Every row comes from one small tree of marks. Brackets hold a mark, then the marks that hang from it, in alphabetical order. Every link used is in the known rows. Which tree was each row made from?
Known rows
[gopotob tipu]: [  7   1   6  -4   3   4  -3  -9   5  -1  -5   3 -13   5  -6   7  -4  -5
   3   2  -4 -10  16   0   3  -1  -5  13  -3   3   5 -26   2   3   4  -3
   0   1  -1  -5  -4  -1]
[kaza vabibe]: [  4  -2  -2   4   8  -8  -2  -6   0   1   0  -3 -11   0  -5  10   2  -8
   6   8  -2 -21   7  -3  -1   5   5  -8  -1   1  -3  -2  -5  -2   2   0
   1   1   2   0  -1   2]
[lezu [zasizip soro tipu]]: [ -2   2  -8  -1  -4  -4   1  15   0  -3   2  14 -11   5  17   4   6  -4
  -1  -6 -16 -26   6  -6   5   1 -12  20   3   9  -7  15  -7  -2  -9  15
   5   2   7   5  29  -2]
[vabibe [kaza [bifu [tipu zasizip]]]]: [ -1   6  -4   3   4   6  -2   2   1  -4   8 -16   3   2  -6  -3  -1 -24
   8  -2  17  17 -18   5   0   1  14 -29   6   1  12  17   9  -2   1 -11
  -4  -2 -12   4  -5   5]
[vabibe [kaza [bifu tipu]]]: [  4   0   0   1   2   2  -4  10   1  -5   9 -13  -7   5  -6  10  -5 -27
   1   0   8   7  -6   0   2   0  13 -20   4   3   8   8   5  -8   0 -14
  -1  -3  -7  12  -4  -1]
[vabibe [kaza bifu]]: [  7   0   0  -2   6  -6  -3   0   9  -4  10 -14 -18   6  -9  15  -3 -27
  -3   4  -3 -11  15   3   1   1  11 -15   0   4   3  15  -1  -3   1  -6
  -3   0  -6  -6   4   0]
[tipu bifu zasizip]: [ -6   7  -8   4   2  -7   5 -11  20   2   1  -5   5  -5   2 -11   5 -11
  15  -2   7  18  -3   9   3   1  10 -12   6  -3  -1  17   0   2  11  -2
  -4   1  -5 -22  -8  11]
[gopotob [tipu bifu zasizip] vete]: [  1   6   4   2   8   1   2 -21  -9   2  -6   2  -2  -4  -7 -10  -3   6
   0   0   1  15  10   6   1   2   6   4  -5  -3  14 -25   3   8   3  -9
  -1   0  -9  -8  -3   4]
[tipu zasizip]: [ -4   4  -5  -1   2   2   1 -11  12   0  -4  -2  -4  -1  -1  -5   4 -14
  12  -1   7  -2  -5   6   0   2  -1  -4   2  -2  -3   4   4   5  13   5
  -3   3  -4 -18 -10  11]
[lezu [gopotob [tipu bifu]] zasizip]: [ 13 -16   4  -4   0  -2  -1  -2  13   4   0   7  -2   4   5 -16  -4  17
  -7   2  -2  15   9  -6   0  -4  13  18   4  -1   0   4  -3  -4  -7   4
   7  -5   5  -6  13  -4]
[kaza bifu vabibe]: [  6  -1  -5   4  13  -9  -2   4   1   1   8  -9  -8   1 -10  15  -2  -4
   4  10  -4 -22   8  -6  -2   7  14 -22  -4   3  -1  16  -6  -3  -5  -5
  -2   1  -3   6  -2   0]
[lezu zasizip]: [  5  -9   0  -7   3  -4   0   4  14   0   2   2 -20   2   7   0   0  -4
   0   4  -3 -14   6   1   1   0   4  16   5   0 -11   7   1  -2   4   9
   7   1   5 -10   5   4]
[tipu [zasizip lezu soro]]: [ -8  16   0  -1  -3  -4   3  -2   7  -2   2  -8   5  -3  -2   1   7   2
   9  -4   2  -5  -2   6   0  -1  -7  -3  -4  -2  -8  12  -1   8   4   8
  -6   4   0 -10 -10   2]
[tipu bifu [zasizip lezu soro]]: [-11  18  -1   6  -3 -13   7  -3  15  -1   6 -12  15  -8   0  -5   7   5
   7  -5   2  15  -3   9   3  -1   5 -11  -1  -4  -6  27  -5   4   2   3
  -8   3  -1 -14 -10   1]
[gopotob soro [tipu bifu zasizip] vete]: [  1   4   2  -1   6  10   0 -16  -9   2  -9   0  -8  -4  -9   4  -4   0
  -8   7  -1   0   5   4  -2   1   0   2  -7  -1  15 -32  12   7   4  -7
   0   1  -6   0  -3   1]
[tipu bifu [zasizip lezu]]: [ -6   6  -2   0   1 -11   4  -2  23   6   5 -12  13  -9  -6  -5   4   3
  13   0  10  15   1  14  -3  -1   8 -14   4  -9  -9  18  -2   1   6  -5
  -5   1  -1 -29 -21   7]
[kaza [bifu [tipu zasizip]]]: [ -4   5  -7   3   4   8  -1   8   4  -3   3  -6   7  -2  -3  -6  -1  -8
  14  -1  16  15 -27   2   1   3   8 -22   5   0   6  15   8  -1   5 -11
  -3   0 -10   4 -19   9]
[zasizip tipu]: [ -2  -6  -8  -1  -1   0  -2   7   1   2  -3  14  -5   5   4  12   2 -17
   8  -2  -8 -21  10   0   1   2 -17   7   4   4  -5 -10  -4  -5   3   1
   0   3   3  -8   3   5]
[vabibe kaza]: [  5  -1   3  -3   1  -4  -3 -10  10  -3   2 -10 -17   7  -2  11   0 -32
   0   2  -1 -10  16   5   1  -1   1  -1   2   3   1  -3  -1  -1   8   0
  -1   0  -1 -12   6   2]
[bifu [tipu [zasizip [lezu gopotob] soro]]]: [ -9   2   3   2 -11   9   0   3  -4  -3  -1  -3  24  -1   4 -15   2  13
   4  -8  16  22 -31  -1  -2  -4  -6  -6   2  -5  -5  11   4   2   3   2
  -3  -3   2  11 -13  -1]
[lezu [zasizip [tipu bifu]]]: [  1  -9 -11  -1  -1 -12   2  15  12   5   5  11  -1  -1  14   0   3  -2
   6  -2  -8  -6  11   0   1   2   2   7  10   2  -8  18  -8  -9  -7   4
   5   0   5 -12  16   3]

Which tree is each row?
[ -5  17  -9  16   5   1   0   8 -16  -7   7  -9  10  -5  -1   0   4   0
  11  -2   6   5 -28  -8   4   8  13 -33  -3   6  11  31   1   1  -8  -5
  -6   0 -10  29   1  -1]
[kaza [bifu [tipu [zasizip soro]]] vabibe]
[  0  10   0   6  -4   2   2 -19   3  -4  -2   2  15   2   4 -19   3   9
   2  -7   0  25  -4  -6   6  -3   3   3  -3   2  10  10  -4   6  -1   5
  -4  -3  -3   1  11  -6]
[lezu [gopotob [tipu bifu [zasizip soro]]]]
[ -4 -12   3  -6  -8  21  -4  11   3   4  -7  -2  19  -1  -4  -2  -2   4
   1   5  21   9 -32   2 -11  -5  -9 -13   5  -9  -6  -9  16  -2   8  -2
  -1  -3   5   7 -28   5]
[bifu [tipu [zasizip [lezu [gopotob soro]]]]]
[ -2   5  -9  13  10   3  -3   8  -9   0   7  -9   9  -5  -7  -3   1  -1
  15   3  16   5 -25  -3  -2   8  16 -38   1   1   8  19   5  -2  -5 -11
  -3  -2  -9  14 -14   4]
[kaza [bifu [tipu zasizip]] vabibe]
[ 12  -5   7  -6  -4   5  -3  -4  -4  -4  -3  10  -8   7  10  -9  -2  17
 -12  -1 -11  -7   4 -14   4  -4  -1  29  -3   5   1  -1  -3   2  -9  15
   7  -3   6  14  26 -11]
[lezu [gopotob tipu] [zasizip soro]]
[  3   0  12 -11   6  14  -3  -5 -15   5 -10  -3 -11  -2 -19  13  -7  13
  -9  10   2 -22  12   6 -10  -2 -15   6 -12  -5   6 -48  16  10   0  -4
   0   2  -1  -1 -19   0]
[gopotob soro [tipu [zasizip lezu]] vete]
[ 10 -15  17 -10   1   6  -5 -10 -19   7  -7   4  -3   4 -14   2 -12  25
 -17   6  -1  -5  16  -2  -8  -4 -11  17  -9  -6  -1 -46   1   1  -2  -5
   4  -2   4   2 -10  -6]
[zasizip [lezu [gopotob tipu vete]]]
[-11  15   3   4  -7   4   2   8  -1  -5   1  -8  14  -5   0  -6   5   3
  11  -7  12  15 -24   5   0  -1  -6  -8   1  -3  -2   8   6   4   3  -2
  -5   1  -1   8 -15   1]
[bifu [tipu [zasizip lezu soro]]]
[  1   9  -2   3   4  -1   1 -13  13   2  -2  -3   6  -2  -4 -11   1  -2
  11  -3   5  17   7   5   3   0   8  -3   1  -1  10  -4   3   6   3  -5
  -3   0  -6 -17  -5   4]
[gopotob [tipu bifu zasizip]]
[ -9  10 -11   9  -6 -11   4   7   2  -4   2   8   5   0  11   7   7 -15
   6 -10 -15  -1   7  -3   9   2  -8   2   4   8  -1  16 -13  -4  -2   2
  -2   3   2   0  16  -2]
[zasizip soro [tipu bifu]]
[  2  -2  -4   8   9  -2  -4  15  -7  -2   8  -7   0  -1  -7  10  -4  -3
   7   6   9  -5 -13  -7  -2   7  15 -27   1   2   5  10   0  -8  -6 -14
   0  -2  -5  23 -10  -2]
[kaza [bifu tipu] vabibe]
[  2 -12  -2  -1  -5   2  -1   5 -27   0  -4  24 -10   6  18  -4   0   9
 -19  -5 -17 -21   2 -12   1   2 -16  28  -2   6  -5  -5  -7  -3 -10  16
  10   0   8  20  31  -6]
[lezu [gopotob vete] [zasizip soro tipu]]
[ -2  20   4   7   4  -2   5 -22 -16  -5  -4   0  -2  -5  -1  -8   1   7
  -4  -6  -7  15   7   1   7   1   1   8 -10   2  16 -15   0  10  -1  -3
  -2   1  -9   5  10  -4]
[gopotob [tipu bifu [zasizip soro]] vete]
[  6  -1   7  -4   4   6   0 -10 -11   1  -8   0 -16  -1  -9  15  -8  -1
 -17   9  -9  -7  20   0   1   0  -1  12  -8   0  13 -40   7   2   3 -10
   3   1  -2   7  -1  -4]
[gopotob soro [tipu bifu] vete]
[  8  -4  10 -10   5  16  -4  -9 -17   0 -12   5 -26   4 -10  21  -9  -2
 -16  11  -9 -27  16  -3  -3  -1 -13  18 -11   3  10 -56  12   5   4  -4
   4   2   0  11  -4  -3]
[gopotob soro tipu vete]
[ -1   4   2  -1   1   1  -3  12   2   0  12 -21  10  -1 -14   2  -3 -11
   8   0  19  13 -12   9  -6  -2  10 -32   4  -5   3  17   8  -3  -4 -15
  -6  -1  -7  -3 -19   2]
[vabibe [kaza [bifu [tipu [zasizip lezu]]]]]
[  8 -14  14  -5   0  -3  -1  -9 -12   8  -3   2   5  -1 -11  -5 -10  28
 -16   4  -2  14  19   1  -5  -4   0  12  -7  -8   0 -30  -4  -3  -3 -10
   3  -3   4  -3  -6  -8]
[zasizip [lezu [gopotob [tipu bifu] vete]]]
[ -3   3 -10   5  -5 -12   4  15   6  -2   6  11   1   1  18  -1   7  -2
   1  -7 -16  -7   7  -5   7   2  -1  13   6   7  -5  28 -12  -5 -11  10
   4   1   5   3  29  -4]
[lezu [zasizip soro [tipu bifu]]]
[ -4 -11  -3  -5  -5   3   1   2  19   9  -1  -7  17  -3  -4  -3   2   5
  -1   7  12   9  -9   5  -9  -5   2 -14   3 -10  -8  10   5  -2   8   2
  -5  -1   5 -15 -20   4]
[tipu bifu [zasizip [lezu [gopotob soro]]]]
[  4  -7   1  -4  -5   0   1  -1   6  -4   0   8  -8   6  14  -9   2   5
 -11  -1  -8 -10  -4 -10   3  -2   1  21   1   3 -10  20  -4   0  -1  20
   7  -2   8  10  22  -3]
[lezu gopotob [zasizip soro]]
[  0  17   6   3   4   9   1 -22 -25  -5  -8   4 -11   0  -2  -2   0   5
  -6  -4  -7  -7   5  -1   5   2 -10  15 -13   4  15 -30   4  14   0   3
  -1   3  -8   8   8  -2]
[gopotob [tipu [zasizip soro]] vete]
[-10  16  -4   8  -5   8   2  -2  -3  -9  -4  -2   6  -1   8  -8   7 -12
  12 -10  10  17 -27   0   6   1  -3  -5   3   2   5   8   7   5   8   1
  -3   0  -6  13  -5   4]
[bifu [tipu [zasizip soro]]]
[  2 -24  -5  -1  -2  -5   1   7 -11   8  -1  20   0   1  15 -11  -2  12
 -13   0  -9   2   5  -5  -2   1  -1  17   6  -1  -7  -1 -10  -9  -7   5
  11  -3   7   0  22  -1]
[lezu [gopotob vete] [zasizip [tipu bifu]]]
[-10  20  -8   9  -2  -8   7 -11  13  -4   3  -6   8  -5   7  -7   9 -11
  10  -7  -1  17  -5   3   9   1   9  -6   0   2   3  29  -4   6   7   4
  -6   2  -6  -8   4   3]
[tipu bifu [zasizip soro]]
[  3 -23 -10  -1  -5  -6   0  12  10   6   3  17   9   3  17 -11   2   3
  -1  -3  -6   3   2  -6  -1   0   2  11  12   0 -10  20 -10 -11  -6   8
   7  -3   9  -8  20   0]
[lezu gopotob [zasizip [tipu bifu]]]
[ -5  -5  -5   0  -4 -14   2  17  11   8   6   3  14  -3  -2   9   2   1
   9  -2  -3  -2  15   7  -3  -1  -7  -5   6  -3 -12   4 -10  -9  -3  -7
  -3   2   5 -18  -8   2]
[zasizip lezu [tipu bifu]]
[  7  -3  18  -4  -3   4  -2  -9 -27  -1  -6   4  -4   3  -7   3  -8  27
 -22   0  -9  -6  12  -6  -2  -4 -15  22 -14   0   1 -37  -3   4  -5   2
   2  -1   4  14   2 -13]
[zasizip [lezu [gopotob tipu vete]] soro]
[  4 -20  11 -13  -2   9  -3   0 -11   7  -8   2 -10   2  -9  15  -9   9
 -23  14   0 -21   3   0 -11  -3 -13   9  -6  -7 -10 -33   6  -2   8   1
   5   0   8   4 -16  -2]
[zasizip [lezu [gopotob soro vete]]]
[  9 -23   0 -13  -3  11  -4   6  13   3  -5   7 -16   7   7   3  -3  -2
 -13  11  -1 -23  -5  -7  -6  -3   0  16   3   0 -10   2   8  -4   4  16
   9  -2  10   3   6   0]
[lezu [gopotob soro] zasizip]
[ -9   8  -5   6  -7 -15   4  16   3   0   6   3  15  -3   4  11   6   0
   5  -8 -11  -4  14   2   3  -1 -10   0   2   2  -9  14 -13  -5  -7  -1
  -4   3   6  -5   6  -5]
[zasizip lezu soro [tipu bifu]]
[ 10  -4   4   0  -5  -4   2  -3   6  -3   3   7   0   4  11 -13   0  17
 -12  -4 -10  12   5 -11   6  -4  10  21   0   4   3  14  -7  -1 -11  10
   5  -4   6   7  28 -11]
[lezu [gopotob [tipu bifu]] [zasizip soro]]
[ -6   6  -1  -1  -7  -5   1  17  -4  -1   2   6   3   2   2  16   4  -1
   3  -5 -11 -24  12   0   0  -1 -21   7  -1   4 -10   1  -9  -3  -5   4
  -2   4   7   1   4  -4]
[zasizip lezu soro tipu]
[ -7   2   2   0  -3   6   0   8   4   2   0  -7  14  -6  -4  -6   0   2
  15  -2  20  16 -22  11  -6  -2  -3 -14   5  -8  -6  -4   9   1   7  -9
  -2   0  -1  -7 -30   8]
[bifu [tipu [zasizip lezu]]]
